Each row was made from one path, in order. Every step used is in the known rows, and no mark comes twice. Write each row's path.
In the rows, zero is written as 128.
Known rows
j/e/p: [128 152 176 128 114 106 126 128 104  92 102 102 124 129 115 128 112 128
  73 124 164 104 199 166]
g/l/p: [165  81 165 107 116  86 210 120 159 129 109 139 116 155 117 117  90 173
  81 104  92  78 125 139]
g/l: [153 100 142  89 126  84 161 102 124  97 103 119 108 168 128 115 122 161
  80 114 123  80 147 140]
u/e/p: [120 122 140 107  94  93 134 155 141 123 145 107 112 117  98 119 142 112
  80 105 149  79 208 146]
j/v/u/e: [ 80 123 154 126  85  92  74 126 143 134 152 132 114  94 112 119 144 160
 107 120 122 133 187 112]
w/r: [125 133  88  82 110 103 144  83  79 114  74 133 101 148 111 128 155 124
  70  95 174  76 157 107]
e/u/v/p/l/g/w: [196 106 102 123  96 126  83 107 143 128 143  90 129  97  76 163 152 143
  93  96 135 146 109  88]
p/l/g/w: [139 141 118  89 108  92 117 121 136  94  99 146 165 113  93  94 151 207
  79  93 142  80 103  87]
l/p: [143 113 157 117 115 105 192 127 146 125 104 167 116 128 103 120 111 181
  75  92 109  79 123 129]
v/p: [178 106 130  95 117 105 113 127 148 113  92 160  92 141 125 144 132 152
  71 102 110 106 106 108]
v/u/e/p/l: [ 83 106 138  96  79  86  81 173 119 154 151 151 151 132 106 105 161 120
  99 111 137 121 195 112]
g/w: [133 144 135  85 125  84 166  81 115  82 117 145 138 108 103 112 166 166
  76 110 142  69 110 115]
p/l/g: [135 129 118 101 110 109  90 142 131 104  85 138 138 142 105 100 137 203
  82  86 146  90 134 100]
j/e/p/l: [122 154 169 122 105  94 101 156 100 101 102 114 150 132 127 102 112 142
  92 106 152 114 175 161]
j/e/u/v/p: [178 129 161 161 106 144 113 107 113 113 133  61 108 112 111 179 117 114
 111 125 152 183 182 143]
v/j/e: [153 122 196 127 114  85  93  97 109  92  93 118 142 121 125 146 102 130
 119 113 160 158 148 140]
u/e: [114 129 142 110 104 105 154 135 138 115 137 112 119 119 111 116 146 149
 104 112 149  94 195 130]
l/g: [145 124 131 111 118 124 129 106 145  87  80 125 108 137  93 128 137 184
  56 109 168  82 159 102]
j/v: [120 140 146 111 113  94  85 105 129  94 111 130  98 106 122 121 126 183
  84  95 121  84 144 133]
j/e/p/l/g: [134 152 167 135 100 106  90 153 120 101  95 103 152 128 108 109 106 155
  78 107 166 113 183 140]
p/v/j: [116 124 161  98 130  67  61  80  98 113  72 164 115 110  96 149 120 137
 119 104 141 129 127 129]
e/p/v/j: [122 118 159  96 116  62  48  98  98 123  83 151 106 111  85 152 117  99
  85  94 146 107 141 148]
w/g: [143 145 132  78 114 120 104  94  90  89  95 145 127 150 103 144 138 181
  63 148 155  63 127 113]
e/u/v: [152 112 117 123 115 137 117  80  96 113 139  72 101 125  90 158 158 121
  95 102 164 127 186 135]
g/l/p/e/u: [119  87 174 154 117 100 197 111 160 133 150 110 112 168 133 122  97 137
 117 133 109 124 156 146]
j/e/u/v/p/l/g: [182 129 150 164  94 147  77 131 133 122 124  62 132 112 100 164 105 142
 113 114 153 186 172 118]
v/j: [161  96 152  94 116  77  84  93 117 103  95 146 122 133 116 142 130 135
  96  92 145 120 120 119]
g/l/p/v/j/e/u: [138  86 209 155 113  68 159 101 124 144 110  97 139 117 113 156  43 129
 144 120 111 173 143 160]
g/l/p/v/u: [106  88 182 111 120  80 162 104 132 160  99 170 120 142  98 126  92 177
  97 123  86 118 133 127]
p/v/u/e: [ 50 137 160 113 111  94  94 109  99 145 113 158 123 109  90 128 150 144
 123 136 146 140 198 111]

Write each row's path
[145 106 175 146 105  93 101 101  97  99 117  77 146 119 132 156 104 104
 137 115 176 184 166 142] -> v/j/e/u
[ 85 120 143 129  63  90  25 169 160 149 150 128 133  93  93 114 130 159
  91 103 125 127 188  99] -> j/v/u/e/p/l/g
[169 103 152  89 106 101 175 108 133 122 107 143 130 160 101 144  84 193
  65 145 105  65 103 125] -> w/g/l/p
[ 97 114 133 105  74  84  91 153 142 143 156 147 169 103  78 104 161 144
  83 115 145 120 174  83] -> v/u/e/p/l/g/w
[ 95 102 130 112  73  97  71 176 142 149 142 139 147 129  88 109 150 138
  84 115 152 123 198  93] -> v/u/e/p/l/g
[129 103 176 112 128  77 186 107 141 139  94 146 110 134 102 123  77 180
  95 111  89  92 126 145] -> g/l/p/v
[141 120 166  93 115  92 152  94 112 135  92 151 123 143  84 150  76 195
  82 153 105  73 102 131] -> w/g/l/p/v
[183 130 188 133 111 120  62  64 102 104 122  94 127 103  87 177 116 123
 118 105 157 165 166 144] -> u/v/j/e
[121 128 153 163 105 111  53 120 168 118 145 124  75 116 140 150 129 125
 123 124 108 151 134 122] -> j/v/p/e/u
[ 75 137 146 153 124 124 124  97 117 101 139 107 103 154 137 126 157 112
 125 139 169 134 192 134] -> p/e/u
[ 80 118 153 124  78  88  58 142 146 139 161 130 112  93 105 125 140 125
  89 115 123 119 202 124] -> j/v/u/e/p
[131 141  84  84  98  91 121 106 112 110  90 137 159 118  89 103 155 178
  76  85 160  80 101  71] -> p/l/g/w/r
[129 112 144 154 118 123  94 120 155 121 133 129  85 154 142 151 146 105
 119 135 134 154 141 114] -> v/p/e/u
[123 123 125 110  81  94  98 183 156 130 137 110 137 118  89 103 131 143
  87  91 148  86 193 122] -> u/e/p/l/g
[ 94 124 149 115  99  97  63 104 120 116 114 156 110 113 117 124 144 171
  82 114 119 121 152 108] -> j/v/u
[188 124 175 139  93 115  16 108 123 121 120  91 143 101  65 170 102 123
  96  89 159 160 161 133] -> u/v/j/e/p/l/g
[145 143 162 159 113 143 129  90  87 100 131  44 125 114 107 160 131 121
 116 129 179 164 217 157] -> j/e/u/v
[181 100 106 117 101 126  69 126 120 139 140  96 107 126 105 159 142 122
 106  90 122 151 132 114] -> e/u/v/p/l
[195  95 103 133  94 142  66 127 143 138 125  84 106 121  84 169 139 142
  91  92 138 150 139  97] -> e/u/v/p/l/g
[132 120 175 122 110 111 154  97 141 127 129 151 124 170 111 142  91 177
  89 166 114  83 114 126] -> w/g/l/p/e
[180 123 188 130 103 111  48  81 106 111 128  92 124 102  77 183 112  92
  98 104 157 153 177 155] -> u/v/j/e/p
[164 132  97 106  81  82  52 123 160 129  97 148 116  78 102 133 122 177
  80  79 103 105  67  70] -> j/v/p/l/g/w/r
[121 109 203 164 110  85 137 109 120 143 100 127 139  89 101 159  66 132
 142 108 132 181 137 145] -> l/p/v/j/e/u
[161  70 186 163 104 104 136  82 162 153 169  95 109 145 102 169  92 102
 140 116 106 166 144 141] -> g/l/p/e/u/v/j
[154 117 209 123 106  80 126  88 112 130  93 133 148 125  92 173  38 172
 115 159 117 135 102 139] -> w/g/l/p/v/j/e
[123 132 128 105  83  79 119 163 160 123 155 117 155  92  82 102 147 146
  85  95 148  82 165 113] -> u/e/p/l/g/w
[105 119 161 110  99  62  74 131 129 141 126 123 119  90  83 144 115  93
 116  98 145 118 187 143] -> u/e/p/v/j
[ 73 132 150  96 117  85  70 104  84 136  87 170 111 129  82 134 149 115
  69 125 145 106 177 130] -> e/p/v/u
[169 130 156 152 100 136  86 131 108 121 132  70 133 117 119 156 114 125
 129 110 140 184 166 137] -> j/e/u/v/p/l
